Every row comes from one small tree of marks. The marks that hang from a mark follow it in brackets, in alphabetical order. Every link used is in the known rows. Which tree was each row made from?
In the rows, zero is written as 100.
Known rows
A[M[J[K[T[H]]]]]: 119 119 60 108 80 102 95 124 72 82 132 124 101 102 105 133 103 107
J[K[T[H] X[N]] M]: 82 83 44 112 82 74 132 68 108 108 102 118 99 109 114 106 80 108
M[J[K]]: 122 102 84 113 92 115 90 89 98 92 99 108 91 109 84 100 73 105
T[K[X[N]]]: 95 104 131 84 104 101 133 91 102 104 77 70 94 85 77 65 121 104
T[M]: 107 64 113 103 96 116 105 151 102 109 90 54 106 96 86 116 109 88
K[X]: 100 77 125 93 97 100 81 77 107 115 112 83 99 91 89 114 98 99
M[J[K[T[H]]]]: 115 87 67 103 83 98 97 103 93 96 106 115 86 122 108 135 101 105
M[J[K[T]]]: 113 97 85 106 88 103 102 73 103 98 106 109 74 100 88 110 82 107
T[K[X]]: 104 101 127 89 107 100 90 99 100 115 91 83 89 82 84 89 127 94
A[M[J[K]]]: 127 132 76 118 92 121 87 110 76 78 124 114 105 89 80 99 74 108
H[T[K[X[N]]]]: 108 113 132 76 103 91 118 102 96 103 74 76 135 92 75 80 130 103
A[M[J]]: 130 123 105 107 95 117 83 129 62 90 129 86 109 79 71 121 97 104
K[T X[N]]: 84 77 128 81 86 89 137 55 112 112 104 74 89 85 87 101 99 110
N[J[K[T[H]] M] X]: 87 98 80 132 106 83 78 108 104 72 107 142 88 115 176 123 80 94
J[K[T] M]: 110 77 47 129 86 82 107 90 113 100 104 107 77 91 106 112 61 97
N[J[K M] X]: 94 113 96 144 118 103 71 94 107 68 101 132 92 102 152 87 51 93
M[J]: 125 92 113 104 96 112 86 109 83 104 103 77 95 99 73 123 94 104
N[J[K[T] M] X]: 84 108 97 135 112 89 84 80 114 76 106 133 75 94 157 96 60 96
K[T X[N[J[M]]]]: 74 94 119 93 110 77 121 57 110 111 109 88 86 84 104 91 82 105
K[T[H M]]: 99 51 98 93 85 98 113 165 95 114 98 63 103 107 111 150 137 87
N[J[K[T] M]]: 104 87 77 117 107 84 94 88 119 89 106 112 72 95 123 101 63 99
K[T X[N[J]]]: 76 86 158 69 108 91 126 54 118 101 107 81 84 90 102 89 101 110

Which tree is each row?
111 117 117 98 109 124 104 160 79 116 73 63 94 89 61 89 142 88 : T[K M[J]]
98 121 98 93 98 112 76 90 100 122 98 115 143 110 71 96 104 97 : H[T[M[J[K[X]]]]]
112 67 29 127 82 78 101 117 104 99 103 114 89 112 125 138 81 96 : J[K[T[H]] M]
112 92 75 127 114 96 82 102 112 82 100 110 89 102 120 91 54 98 : N[J[K M]]
101 113 95 102 98 112 78 46 104 111 112 125 93 104 78 92 78 107 : M[J[K[X]]]
103 137 129 79 112 108 78 129 79 135 82 84 139 93 57 94 156 89 : H[T[K[X] M[J]]]
106 91 110 87 103 94 85 128 91 113 93 91 101 102 103 113 147 93 : T[H K[X]]
92 116 98 97 93 113 120 37 103 101 98 114 100 106 72 67 70 117 : M[J[K[X[N]]]]
122 98 118 90 105 106 99 184 91 108 66 56 135 95 80 105 149 84 : H[T[K M]]
84 101 82 88 82 95 127 53 99 105 104 122 96 119 97 103 100 115 : M[J[K[T[H] X[N]]]]
81 72 100 86 97 105 147 138 117 78 82 88 100 124 129 90 111 101 : X[N[J[K[T[H M]]]]]
93 95 124 91 114 106 76 58 126 93 111 119 90 104 114 78 77 102 : N[J[K[X]]]
118 111 129 81 107 90 76 110 96 113 88 85 128 89 83 103 137 95 : H[T[K[X]]]
88 143 94 94 86 105 132 46 89 95 130 121 99 79 72 74 81 118 : A[M[J[K[T X[N]]]]]
69 81 109 81 105 100 94 103 124 109 108 117 97 118 131 104 122 91 : N[J[K[T[H M] X]]]
86 102 78 99 95 117 84 107 95 122 102 120 115 123 92 108 114 95 : T[H M[J[K[X]]]]
84 124 162 63 125 104 118 132 103 104 67 69 140 97 85 58 147 93 : H[T[K[X[N[J]]] M]]
98 130 72 96 86 97 83 83 78 101 144 141 104 97 99 124 107 108 : A[M[J[K[T[H] X]]]]
94 105 133 120 115 115 76 91 115 58 99 124 90 109 153 84 70 98 : N[J[K] X]
90 91 110 86 105 106 97 159 92 126 82 77 112 102 96 106 164 83 : T[H K[X] M]
103 95 76 121 110 99 125 94 113 72 86 99 95 104 113 66 48 106 : X[N[J[K M]]]
89 112 103 93 122 84 109 121 89 102 82 93 106 104 114 80 124 96 : T[H K[X[N[J[M]]]]]
